What can hang from each mark:
Z_231: Z_155 Z_684
Z_987: Z_155
Z_584: Z_90 Z_319
Z_155: Z_90 Z_231 Z_778 Z_987
Z_684: Z_75 Z_231 Z_319 Z_987
Z_90: Z_155 Z_584
Z_75: Z_358 Z_684
Z_358: Z_75
Z_778: Z_155 Z_358

Every row comes from one small tree of marks. Brackets hold a mark, then the marks that hang from it, in the order of their numbers. Every link used is in the known rows. Which tree was each row made from?
In the rows, zero is written as 128.
Known rows:
[Z_778 [Z_155 [Z_231 Z_684]] [Z_358 Z_75]]: [141 139  58 106  62 140 138 174  73 141  87  73 182 159 127 173  77 130
  72 116 146  63  76  63  91 114 123 121 165 109 147  94 145 155]
[Z_987 Z_155]: [126 128 145 143 144 137  66 152 127 157 123  71 113  90 115 145 110 138
  85 118 164 152 107 154 171 133 150 151 121 110 128 161 201 137]
[Z_987 [Z_155 [Z_90 Z_584] Z_231]]: [144 124 107 160 212 133 105 156 102 162 140  60 120  86 120 158  87 122
  60 112 167 178 111 118 168 116 105 155 127 103 140 120 202 137]
[Z_231 Z_155]: [151 130 131 131  99 123  92 159 134 144 111  75 100 142 102 149  86 102
 111 110 169 156 129 142 174 133 141 141 146 128 132 149 167 136]
[Z_155 Z_90 Z_231 Z_987]: [172 124 102 146 145 133  79 151  85 149 139  82 142 123 124 125  85 198
  88 117 133 155 113 142 162 122 140 113 113 129 130 119 188 119]
[Z_231 [Z_155 Z_778 Z_987]]: [158 132 140 133 109 110 126 123  88 157 121  85 114 146 114 114  88 127
 114 120 129 182 104 146 178 115 173 125 156 121 133 134 169 136]
[Z_231 Z_684]: [146 141  94 146 152 130  92 197  97 138 113  74 122 129 112 144 106 139
  91 117 142 151 110 147 155 125 126 142 139 141 137 125 167 121]
[Z_684 [Z_75 Z_358] Z_231 Z_319 Z_987]: [111 144 148  98 180 133 152 185 164 119 141 135 119  78 113 178 122 146
  83 137 166 111 178 168 137 131 140 124 101 111 168 146 127 141]
[Z_231 Z_155 [Z_684 Z_987]]: [142 140  95 143  83 116 102 182 145 132 117  80  83 165 103 175  87 114
 120 111 141 162 135 122 146 126 149 132 150 140 152 122 132 135]
[Z_231 [Z_155 [Z_778 Z_358] Z_987]]: [152 128 145 136  77 114 142 110  89 159 117  95 139 142 120 135  89 106
 116 123 126 120  89 122 156 107 144 120 144  99 132 125 157 151]
[Z_684 Z_75 Z_319 [Z_987 Z_155]]: [ 95 141 156  98 141 129  92 121 163 135 133 100 130  86 117 188 116 157
  72 138 169 116 152 140 129 129 145 156  92 121 169 150 158 154]
[Z_75 Z_358 [Z_684 [Z_231 Z_155] Z_319]]: [153 120 193 109 228 125 103 197 159 149 126 112 109 157 105 146 112 134
  95 119 168 146 179 102 178 144 125 118 154  84 122 145 139 140]
[Z_987 [Z_155 [Z_231 Z_684] Z_778]]: [143 143 102 140 165 130 119 159  55 149 104  59 132 139 133 137  82 106
  71 129 152 202  84 110 136 111 168 154 159 106 131 117 209 138]
[Z_358 [Z_75 [Z_684 [Z_231 Z_155]]]]: [158 118 146 108  94 124  49 161 137 139 116  89  95 181 107 144 112 142
 143  98 164 141 156 111 175 158 178 111 164 113 147 160 145 141]
[Z_987 [Z_155 [Z_778 Z_358]]]: [123 132 162 146 101 132 123 122  97 162 113  81 138  91 130 145 109  96
  83 126 150 110  81 146 148 111 133 149 125  84 133 140 202 146]
[Z_684 [Z_231 Z_155] Z_319 Z_987]: [123 133 131 104  95 123  85 144 168 142 123 121  80 141 112 166  91 195
 127 115 164 155 168 129 164 131 151 117 144 127 164 162 134 152]
[Z_75 Z_358 [Z_684 Z_231]]: [167 120 176 135 193 135 103 219 129 129 131 111 107 124 111 131 135 135
 107 116 157 135 151 164 186 148 139 120 130  79 126 147 159 126]
[Z_358 [Z_75 [Z_684 Z_319 Z_987]]]: [145 129 142  94  77 124 100 162 158 137 128 102 118 153 112 158 115 143
  92 116 153  98 183 129 156 156 148 123 129 122 153 111 140 146]
[Z_358 [Z_75 [Z_684 Z_987]]]: [158 125 130 119  30 124  94 174 148 123 129  91 102 156 109 156 118 111
 118 106 148 106 164 154 161 158 168 123 128 116 154 117 146 138]
[Z_155 Z_778 Z_987]: [158 135 132 137 113 119 129 131  64 150 127  91 134 110 122 104 103 154
  99 126 122 163  95 181 176 117 163 127 135 121 137 127 180 132]
[Z_90 [Z_155 Z_231] Z_584]: [152 126  66 136 156 123 176 147  99 141 109  94  78  69 119 169  80  58
  82 110 187 155 119 125 158 112 107 173 134  97 156 115 175 162]
[Z_75 Z_358 [Z_684 Z_319 Z_987]]: [158 127 178 116 164 126 152 209 172 132 138 118 116 132 108 157 117 111
  70 127 151 108 188 148 164 146 114 129 117  90 126 100 143 134]
[Z_684 Z_231 Z_319]: [124 134 135 107 162 137  71 160 118 149 118 116 117 100 120 136 110 217
  98 120 165 141 143 158 170 131 125 124 134 128 149 166 167 141]
[Z_584 Z_319]: [127 136  93 144  84 129 156 182 114 141 103  81 110  98 109 156  96 114
 105 110 155 127 140 190 178 131 120 123 124 125 134 147 167 127]
[Z_684 [Z_987 [Z_155 Z_231]]]: [139 129 115 130  65 137  91 149 141 135 119  85  99 115 125 171  78 130
  97 121 170 166 127 135 144 133 175 142 119  97 142 136 189 154]
[Z_987 [Z_155 [Z_231 Z_684] [Z_778 Z_358]]]: [135 140 107 142 127 133 132 147  60 153  98  69 154 134 139 157  85  86
  72 132 149 142  69  86 111 101 138 148 146  84 128 110 197 148]
[Z_684 [Z_75 Z_358] [Z_231 Z_155] Z_319]: [122 139 163  94 238 127 137 173 158 135 126 111 125 110 104 171 109 109
  83 131 183 137 167 121 145 127 135 130 133 115 147 162 133 141]
[Z_90 Z_155 Z_584]: [134 127  89 152 187 118 166 148 113 153 122  96  69  49 111 162 108  69
  85 107 170 136 115 155 177 111  95 176 128 108 162 130 166 154]
[Z_987 [Z_155 Z_90 Z_778]]: [133 132 157 166 187 127  96 132  93 164 140  62 112  92 124 117 110 148
  68 117 140 167  99 173 175 115 138 144 128 119 142 138 220 114]
[Z_584 Z_90 Z_319]: [123 134  87 160  82 132 128 195 112 160  96  55 141 123 103 152 126  98
 102 111 151 131 145 197 182 120  97 132 133 117 130 151 153 115]
[Z_90 Z_155 [Z_584 Z_319]]: [110 129  62 160 170 116 226 161 111 153 107  94  65  39 110 181 101  50
  90 102 167 129 133 167 184 110  83 158 127 104 158 136 152 150]
[Z_90 [Z_155 [Z_778 Z_358]]]: [137 131 120 144 102 120 171 114  92 147 104 104  95  70 131 149 103  58
  93 118 156  82  92 157 143  98 108 157 118  92 155 125 184 151]
[Z_90 [Z_155 Z_231 Z_778] Z_584]: [156 134  74 133 153 113 221 134  64 143 106  94  82  74 128 147  79  29
  76 117 175 175 105 138 157  98 118 177 149  91 162 101 182 163]

Write each row's tree:
[159 112 148 111 106 121  42 143 122 152 132  99 111 180 109 132 117 193
 150 103 139 150 142  98 185 153 197  95 156 111 144 160 136 147]	[Z_358 [Z_75 [Z_684 [Z_231 [Z_155 Z_987]]]]]
[112 129  70 167 132 124 153 166 123 166  93  66  94  85 109 164 128  70
  97 106 163 120 144 182 177 106  89 149 122 105 149 154 156 124]	[Z_584 [Z_90 Z_155] Z_319]
[126 125 146 107 175 124  62 126 123 166 129 115 120 136 115 134  99 238
 116 121 148 166 137 105 177 127 157 106 148 127 141 171 144 151]	[Z_684 [Z_231 [Z_155 Z_987]] Z_319]
[158 121 151 120  73 128  54 168 142 116 128 126  79 140 118 147 125 197
 150 111 146 132 162 177 175 150 158 119 122 100 166 151 139 142]	[Z_75 [Z_684 Z_231 Z_987]]
[136 152  85  85 184 131 110 171  85 119 101  87 169 135 122 174  88 138
  63 142 171 139 139  94 102 119 117 153 125 143 153 110 152 143]	[Z_155 [Z_231 [Z_684 Z_75 Z_319]]]
[132 122 203 123 202 130 124 191 182 151 146 104 114 116 113 166 123 118
  57 131 156 124 173 122 165 144 136 139 114  72 119 117 164 142]	[Z_75 Z_358 [Z_684 Z_319 [Z_987 Z_155]]]
[157 126 145 160 114 113 122 108  89 165 138  83 135 136 121 130  94 137
 106 116 113 117  96 127 160 101 119 110 129 114 138 116 166 127]	[Z_231 [Z_155 Z_90 [Z_778 Z_358] Z_987]]
[134 127 143  87  78 128  71 160 152 134 131 122 104 150 118 154 125 205
 117 112 154 112 185 130 161 157 164 106 138 116 168 141 131 148]	[Z_358 [Z_75 [Z_684 Z_231 Z_319 Z_987]]]
[115 143 124 156  94 125 137 145 102 148 120  87 119 118 131 169 107 106
  91 128 122 117  86 128 123 103 141 144 127  94 153 112 168 145]	[Z_231 [Z_684 [Z_987 [Z_155 [Z_778 Z_358]]]]]
[157 142  64 131  68 131 112 196 108 117 109  87 106 152 120 168  77 127
 103 120 148 159 128 127 124 126 154 132 136 128 150 102 155 136]	[Z_155 [Z_231 [Z_684 Z_987]]]
[154 131 146 158 104 116 130 124 108 153 123  74 118 138 118 141  90  88
  96 111 140 110 107 134 152 104 100 127 139 118 143 118 173 122]	[Z_231 [Z_155 Z_90 [Z_778 Z_358]]]
[161 120 180 119  79 117  98 131 100 135 105 111 105 171 123 141 109 116
 146 113 152 114 123 120 161 126 134 122 156  74 148 145 147 153]	[Z_75 [Z_684 [Z_231 [Z_155 [Z_778 Z_358]]]]]
[175 134 110 121  88 124 140 137  48 144 115  92 143 132 130 109  76 148
  96 130 136 180  97 151 157 117 176 126 140 110 130 114 190 142]	[Z_155 Z_231 Z_778 Z_987]
[110 140 134  82 130 134 101 123 146 128 121 100 138 106 125 194  86 139
  69 142 184 134 154 113 111 128 158 155 100 109 163 133 166 165]	[Z_684 Z_75 Z_319 [Z_987 [Z_155 Z_231]]]
[160 128  83 131 167 128 148 163  75 142 121  76 139 108 120 149  80 157
  62 108 153 135 100 122 152 107  78 143 152 113 163  97 161 140]	[Z_778 [Z_155 [Z_90 Z_584] Z_231]]
[117 155 116 115 215 125 180 213 149 121 135 104 139 107 108 188 117  99
  53 142 148 115 164 136 113 121 118 141 108 131 155 101 120 130]	[Z_231 [Z_684 [Z_75 Z_358] Z_319 Z_987]]
[162 129 141 160 150 110 114 120  90 165 143  73 113 140 115 110  92 159
 104 114 117 176 109 147 183 111 147 116 142 136 141 125 176 114]	[Z_231 [Z_155 Z_90 Z_778 Z_987]]
[101 129 105 185 216 127 163 166 118 174 138  60 106  58 111 170 108 121
  72 103 147 153 128 159 192 114  83 138 121 110 142 140 181 126]	[Z_987 [Z_155 [Z_90 [Z_584 Z_319]]]]
[100 142 169 112 206 132 156 167 184 140 146 102 132  70 111 190 117 100
  47 143 170 114 161 142 131 128 141 152  91 100 145 134 156 146]	[Z_684 [Z_75 Z_358] Z_319 [Z_987 Z_155]]
[161 125 186 115 217 129 137 214 142 145 128 101 138 127 108 139 121 100
  56 128 159 114 168 134 172 144 102 138 126  89 110 110 164 128]	[Z_75 Z_358 [Z_684 Z_319]]
[179 131 111 144 136 124 126 133  49 150 136  83 142 127 132 102  82 176
  85 123 123 176 103 157 162 111 152 115 132 125 137 106 198 119]	[Z_155 Z_90 Z_231 Z_778 Z_987]
[142 125 152  88 131 133  53 164 119 147 121 109 127 146 117 135 128 191
 101 113 164 117 166 121 170 155 149 115 145 117 151 152 154 143]	[Z_358 [Z_75 [Z_684 Z_231 Z_319]]]
[146 118 191 146 154 131 120 200 177 139 146  93  98 118 110 163 126  85
  85 121 151 132 154 147 171 148 155 139 110  66 123 125 169 136]	[Z_75 Z_358 [Z_684 [Z_987 Z_155]]]
[144 123 107 150 211 120 127 140  77 162 149  88 146  87 114 128 111 231
  70 108 110 124  85 141 179 103  87 127 137 124 163 111 145 135]	[Z_778 [Z_155 [Z_90 Z_584] Z_987]]
[119 120 187 105 154 131  36 141 159 147 135 123  92 125 125 159 130 234
 111 122 156 138 168 127 169 144 154 127 120  87 158 162 156 155]	[Z_75 [Z_684 Z_231 Z_319 [Z_987 Z_155]]]
[162 140  62 157 118 129  97 195 111 124 132  78 107 146 122 163  81 157
  94 114 136 159 135 134 132 121 127 123 125 144 157  94 165 113]	[Z_155 Z_90 [Z_231 [Z_684 Z_987]]]
[142 152 100  98 251 134 174 215 102 124 113  89 174 121 115 174  93  79
  35 147 171 134 147  94 103 119 116 147 125 120 132  95 151 131]	[Z_155 [Z_231 [Z_684 [Z_75 Z_358] Z_319]]]
[148 123 172  97 178 131  43 166 117 140 118 121 114 136 120 130 124 221
 109 120 160 129 163 142 177 145 123 125 137 108 147 156 154 142]	[Z_75 [Z_684 Z_231 Z_319]]
[117 137 126 106  96 133  83 156 145 137 129 131  94 104 121 154 110 227
 112 120 156 135 161 168 161 133 142 115 124 126 167 157 145 147]	[Z_684 Z_231 Z_319 Z_987]
[159 128 122 167 189 103 160 124  80 171 153  75 113 121 110 120  94 128
  93 110 116 188 105 138 192 103 116 133 154 127 150 107 159 129]	[Z_231 [Z_155 [Z_90 Z_584] Z_778 Z_987]]
[153 131 138 140  77 123 143 122  68 153 121 104 154 106 128 124 104 140
 103 129 117 102  82 161 153 107 133 122 120  97 134 120 170 142]	[Z_155 [Z_778 Z_358] Z_987]
[144 128 117 142 148 113 156 106  74 158 125 104  88  75 127 116 105 130
  97 121 134 147  94 167 175 105 158 145 125 112 155 131 185 144]	[Z_90 [Z_155 Z_778 Z_987]]
[141 150 115 141 238 130 159 221 116 119 125  79 147 101 105 167 123  59
  62 133 152 125 125 150 128 123 124 147 117 126 140 117 148 116]	[Z_231 [Z_684 [Z_75 Z_358]]]
[149 145 102 166 133 107 131 163 115 137 135  70  79 169 114 146  88 119
 107 110 117 179 127 144 148 108 135 127 153 150 165  99 153 110]	[Z_231 [Z_155 Z_90 Z_778] [Z_684 Z_987]]
[119 142 159  96 241 137 136 188 137 132 131 121 143  76 113 159 125 139
  68 137 175 117 160 155 144 128 123 131 111 113 150 159 148 135]	[Z_684 [Z_75 Z_358] Z_231 Z_319]
[141 122 160  86 125 123  56 152 144 151 116 101 113 181 109 147 111 169
 117 107 170 132 174  87 170 155 156 113 168 121 149 155 140 149]	[Z_358 [Z_75 [Z_684 [Z_231 Z_155] Z_319]]]
[151 132 103 147 154 118  81 167 101 155 121  75 124 161 106 143  94 162
 112 117 122 173 104 100 161 119 154 122 152 140 129 129 147 133]	[Z_231 [Z_155 Z_987] Z_684]
[150 114 150 102  59 128  99 129  96 154 115  99 184 150 121 143 123 193
  99 113 116  28  92  90 142 133 134 102 139  85 142 112 129 159]	[Z_778 [Z_155 Z_987] [Z_358 [Z_75 Z_684]]]
[155 123 110 102  58 137 119 128  73 145 101 105 183 127 131 149  77 194
  90 125 136  71  70  95 119 109 124 114 130  82 136 113 152 166]	[Z_778 [Z_155 Z_231 Z_987] Z_358]
[139 142 134 128 129 128 174 196 160 106 139 103 119  87 104 180 116  58
  85 131 160 106 157 191 137 135 145 139  94 110 154 122 141 130]	[Z_684 [Z_75 Z_358] Z_987]
[127 134 102 136  63 121 184 114  98 155 107  93 103  79 129 154 105  33
  86 111 159  72  97 138 137 110 135 145 134 102 162 121 181 152]	[Z_90 [Z_155 [Z_778 [Z_358 Z_75]]]]
